What can hang from each mark
zibe: bunuf rudov zozo
bunuf: boto goto pinaz
rudov: voki zibe
vidimi: bunuf zozo
voki: bunuf
zozo: vidimi
sego: bunuf

Each row was made from one small tree. The marks that hang from a mark follow it in brackets, in alphabetical order. Every link used is in the known rows. Write each row's tree.
Known rows
voki(bunuf(boto)): [-4.21 -1.42  2.12 -1.46 -0.72 -0.78  0.39 -3.16 -0.53  3.21  2.24  1.12
  3.21 -0.85 -2.72  1.88  1.89 -1.65 -3.05  0.28]
sego(bunuf(pinaz)): [ 0.07 -2.13  0.38 -1.28 -0.31 -0.49  1.00  0.84 -2.04  4.10  1.65 -1.11
  2.07  3.70 -1.92  0.98  5.88 -1.18 -0.29  0.76]
voki(bunuf(pinaz)): [-3.28 -1.29 -0.31 -0.96 -0.76 -0.25  0.95 -0.68 -1.95  3.07  1.51  0.52
  2.87  1.54 -3.07  2.06  2.56 -1.06  0.12  0.99]
vidimi(bunuf(boto goto pinaz) zozo): [ 1.29 -3.66  2.23 -0.23  1.11 -1.18 -1.06 -1.39 -1.77  6.22  2.61 -2.42
  3.28  1.65 -2.66  1.68  3.24 -2.34 -0.91 -0.21]
zozo(vidimi(bunuf(pinaz))): [-1.06 -4.29 -1.67 -0.27  0.49 -1.07  0.37  2.64 -1.83  4.00  0.24 -1.67
  2.12 -0.74 -2.83  1.47  2.44 -0.98 -0.50  1.03]
zozo(vidimi(bunuf)): [-1.34 -5.37 -0.10 -1.06  1.08 -1.83  0.74  0.78 -1.20  3.19  1.01 -0.87
  0.79 -1.99 -2.94  1.68  1.47 -1.27 -2.23  0.54]
rudov(voki(bunuf(goto pinaz))): [-2.95 -2.15 -1.12  0.59 -1.13  0.05 -1.54 -1.42 -1.68  5.47  0.59  0.94
  2.91  4.46 -2.93  2.75  4.22 -0.98 -1.07  0.08]
sego(bunuf(boto goto pinaz)): [ 2.77 -0.91  2.02  0.59 -0.03  0.48 -2.05  0.13 -1.12  5.18  1.77 -1.69
  3.55  4.47 -0.94  0.53  7.79 -1.47 -2.44 -0.30]
vidimi(bunuf(boto pinaz) zozo): [-1.79 -3.78  1.56 -1.71  0.34 -1.96  1.02 -1.08 -1.93  6.00  2.54 -1.77
  3.52 -0.29 -2.99  1.67  1.77 -2.48 -0.23  0.45]
zozo(vidimi(bunuf(boto goto pinaz))): [ 1.55 -3.19 -0.21  1.51  0.63 -0.17 -2.50  1.83 -0.97  5.07  0.39 -2.14
  3.81  0.27 -1.66  1.17  4.66 -1.19 -2.59  0.31]
zibe(zozo): [-1.03 -2.27  2.11 -1.75 -2.58 -2.02  1.44  0.24 -4.06  4.22  1.92 -0.76
 -0.70 -0.39 -2.72  1.59  2.71  1.56 -1.56  0.55]
bunuf(boto goto): [ 1.87 -1.04  2.70  1.20  0.39 -0.17 -2.69 -1.09 -1.10  3.74  2.64 -0.19
  1.78  0.96 -1.87  1.11  3.97 -0.29 -4.01 -0.51]
bunuf(boto goto pinaz): [ 2.11  0.17  1.02  1.85 -0.25  0.59 -3.02  0.62 -1.77  4.62  1.97 -0.75
  3.34  2.32 -1.70  0.94  5.02  0.09 -2.20 -0.02]
voki(bunuf(boto pinaz)): [-3.93 -0.22  0.57 -0.93 -1.31 -0.03  0.41 -1.35 -1.09  3.98  1.61  0.65
  4.69  0.51 -2.65  1.68  3.01 -1.23 -1.13  0.84]
vidimi(bunuf(boto pinaz)): [-1.54 -1.76  0.82 -1.62 -0.51 -1.29  0.08  0.12 -1.31  5.26  2.31 -1.75
  4.92  0.21 -3.34  0.43  2.41 -1.21 -1.53  0.12]
voki(bunuf(goto pinaz)): [ 0.05 -1.28  0.22  0.76  0.06  0.51 -1.58 -1.12 -1.76  3.49  1.40 -0.15
  2.62  3.49 -2.46  2.16  3.76 -0.93 -0.56  0.24]
zozo(vidimi(bunuf(goto))): [ 1.75 -5.19  0.64  0.55  1.91 -1.08 -1.82  0.51 -1.06  3.17  0.88 -1.44
  0.56 -0.16 -2.38  1.75  3.14 -1.24 -3.24 -0.17]
rudov(zibe(bunuf)): [-3.54 -2.25  1.37 -0.64 -4.57 -2.05  1.70  0.12 -0.91  2.91  2.36  0.05
  1.32  2.09 -2.96  2.83  2.66 -2.70 -4.08  3.93]
zibe(bunuf(goto) rudov): [ 1.72 -1.01  2.69 -0.58  0.46 -1.55 -1.06  0.14 -2.72  1.22  2.01 -2.82
 -0.17  1.06 -1.67  2.82  2.88 -0.36 -4.25  2.72]
zibe(rudov(voki) zozo(vidimi)): [-3.63 -4.04 -0.30 -2.28 -1.87 -1.55  1.46  1.55 -4.31  4.41 -1.24  0.07
 -1.62 -1.99 -1.77  3.40  2.87  2.71 -3.15  2.41]

Which tree is each row?
[-6.35 -1.80  2.37 -4.47 -2.96 -1.72  1.55 -3.14 -3.23  5.09  0.38  0.92
  2.15 -1.02 -2.71  3.16  2.17  1.04 -3.86  1.43] -> zibe(rudov(voki(bunuf(boto))) zozo)
[-1.48 -4.56  0.76 -1.95  0.92 -2.21  1.65 -0.46 -2.55  5.23  2.19 -1.79
  1.73  0.62 -3.48  2.13  1.06 -2.03  1.30  0.71] -> vidimi(bunuf(pinaz) zozo)
[-1.66 -4.20  0.56 -0.82  0.34 -1.51 -0.05  0.32 -0.42  3.86  0.96 -0.89
  2.75 -3.11 -2.53  1.26  2.06 -1.48 -3.77  0.28] -> zozo(vidimi(bunuf(boto)))
[-0.93 -2.02  1.16 -0.51 -0.87 -2.00 -0.96 -0.26 -2.71  3.60  0.98 -1.57
  0.51  1.89 -2.09  3.52  3.26 -0.36 -4.78  2.41] -> zibe(bunuf(goto) rudov(voki))
[ 2.84 -2.01  3.71 -0.09  0.55 -0.36 -1.77 -1.61 -0.49  4.33  2.24 -1.26
  2.03  2.95 -0.94  0.93  6.77 -1.75 -4.31 -0.56] -> sego(bunuf(boto goto))
[-2.10 -3.26  0.89  0.03 -4.91 -2.83  1.84  2.62 -3.81  3.93 -0.36 -2.59
 -1.23 -2.46 -1.42  3.19  3.95  0.01 -2.43  2.78] -> zibe(bunuf zozo(vidimi))
[-2.05 -4.71  3.19 -2.69  0.85 -2.71  1.36 -2.86 -1.26  5.17  3.26 -0.99
  2.10 -1.83 -3.14  1.87  0.72 -2.66 -2.11  0.00] -> vidimi(bunuf(boto) zozo)
[ 1.03 -4.41  3.78 -0.88  1.68 -2.07 -1.02 -3.31 -1.24  5.36  3.05 -1.79
  1.76  0.28 -2.55  2.09  2.18 -2.60 -2.80 -0.67] -> vidimi(bunuf(boto goto) zozo)
[-8.14 -3.94  0.73 -3.16 -6.68 -1.71  2.49 -2.92 -2.21  5.93  0.50  3.02
  1.30  2.97 -3.91  3.77  2.84 -0.91 -3.12  2.24] -> rudov(voki(bunuf) zibe(zozo))
[-2.97 -4.32  0.60 -0.72 -5.05 -0.98  1.61  1.59 -2.76  3.89 -0.11  1.22
 -0.82  0.30 -2.05  3.03  3.83  0.36 -3.25  3.26] -> rudov(zibe(zozo(vidimi)))
[-4.55 -3.58 -0.14 -1.86 -4.21 -2.87  2.30  2.09 -4.45  4.36 -1.61 -2.00
 -1.16 -2.22 -1.45  4.20  3.28  1.27 -3.58  3.87] -> zibe(bunuf rudov(voki) zozo(vidimi))
[ 1.60 -1.23  3.57 -1.46 -2.40 -2.41  0.05  0.21 -4.87  2.69  1.19 -3.88
 -1.20  0.66 -1.71  2.99  3.90  1.18 -4.02  2.79] -> zibe(bunuf(goto) rudov zozo)
[-3.81 -3.83  0.88 -0.39 -7.17 -2.22  2.41  2.16 -2.83  3.88 -0.45 -0.83
 -0.72 -0.09 -1.94  3.93  4.13 -0.96 -4.07  4.78] -> rudov(zibe(bunuf zozo(vidimi)))
[-5.66 -1.91 -0.26 -3.94 -2.82 -1.20  2.15 -0.90 -4.77  5.11 -0.43  0.13
  1.71  1.43 -3.07  3.34  2.67  1.45 -0.57  2.19] -> zibe(rudov(voki(bunuf(pinaz))) zozo)
[-1.55 -3.23 -0.95 -0.14 -0.32 -0.72 -0.16  2.22 -1.15  4.91  0.49 -1.37
  3.93 -1.66 -2.35  1.25  3.08 -1.03 -1.66  0.87] -> zozo(vidimi(bunuf(boto pinaz)))
[ 1.43 -4.19  1.30  0.80  1.29 -0.86 -2.48  0.01 -0.26  4.11  0.97 -1.45
  2.42 -1.28 -1.91  1.28  3.56 -1.37 -4.37 -0.41] -> zozo(vidimi(bunuf(boto goto)))
[-4.83 -2.61 -1.26  0.27 -3.42  0.64 -1.04 -1.84 -0.52  5.60  0.44  2.89
  3.59  6.55 -3.07  3.34  4.62 -2.32 -2.40  2.04] -> rudov(voki(bunuf(goto pinaz)) zibe)
[ 1.24 -2.35 -0.06  2.47 -4.54 -1.42 -0.85  3.71 -4.47  4.91 -0.92 -3.96
 -0.26  0.98 -0.74  3.04  6.33  0.53 -1.10  2.59] -> zibe(bunuf(goto pinaz) zozo(vidimi))
[ 1.26 -5.64  2.77 -0.93  2.29 -2.25 -0.58 -2.65 -1.88  4.51  2.94 -2.00
  0.16  0.99 -3.07  2.42  1.81 -2.41 -1.68 -0.51] -> vidimi(bunuf(goto) zozo)
[-0.68 -1.29  2.84  0.23  0.12 -0.11 -1.84 -3.23 -0.44  3.41  2.31  0.50
  2.82  1.00 -2.16  1.87  3.53 -1.58 -3.89 -0.55] -> voki(bunuf(boto goto))
[-2.58 -1.54 -0.51 -1.21  0.81  0.44 -1.24 -1.31 -2.37  3.80  0.33  0.60
  2.67  3.76 -2.59  3.21  3.42  0.02 -1.85  1.61] -> zibe(rudov(voki(bunuf(goto pinaz))))
[-4.01 -1.23  0.06 -2.61 -4.92 -2.91  2.16  2.02 -5.43  5.48 -0.28 -2.74
  1.03  1.06 -2.50  3.32  3.64  1.34 -1.39  3.69] -> zibe(bunuf(pinaz) rudov(voki) zozo)
[-2.35  0.20  1.56 -0.62 -6.49 -2.33  1.45  1.64 -4.08  5.97  1.25 -3.22
  2.77 -0.34 -2.12  1.92  4.85  0.04 -1.74  2.33] -> zibe(bunuf(boto pinaz) zozo)
[-4.92 -3.95  1.40 -1.54 -5.73 -0.93  0.16 -3.23 -2.09  6.08  0.32  2.43
  1.04  5.07 -3.35  3.70  4.39 -0.88 -3.80  1.62] -> rudov(voki(bunuf(goto)) zibe(zozo))
[-2.62 -2.72  0.94 -1.83  1.44 -0.43 -0.99 -3.27 -1.67  3.00  0.80  1.22
  1.31  2.36 -2.68  3.29  2.43 -0.09 -3.93  0.90] -> zibe(rudov(voki(bunuf(goto))))
[-3.76 -0.18  0.77  0.22 -5.73 -1.09  0.81  1.27 -0.78  4.64  1.86 -0.37
  4.61  2.40 -2.35  2.51  4.09 -2.61 -3.61  4.27] -> rudov(zibe(bunuf(boto pinaz)))
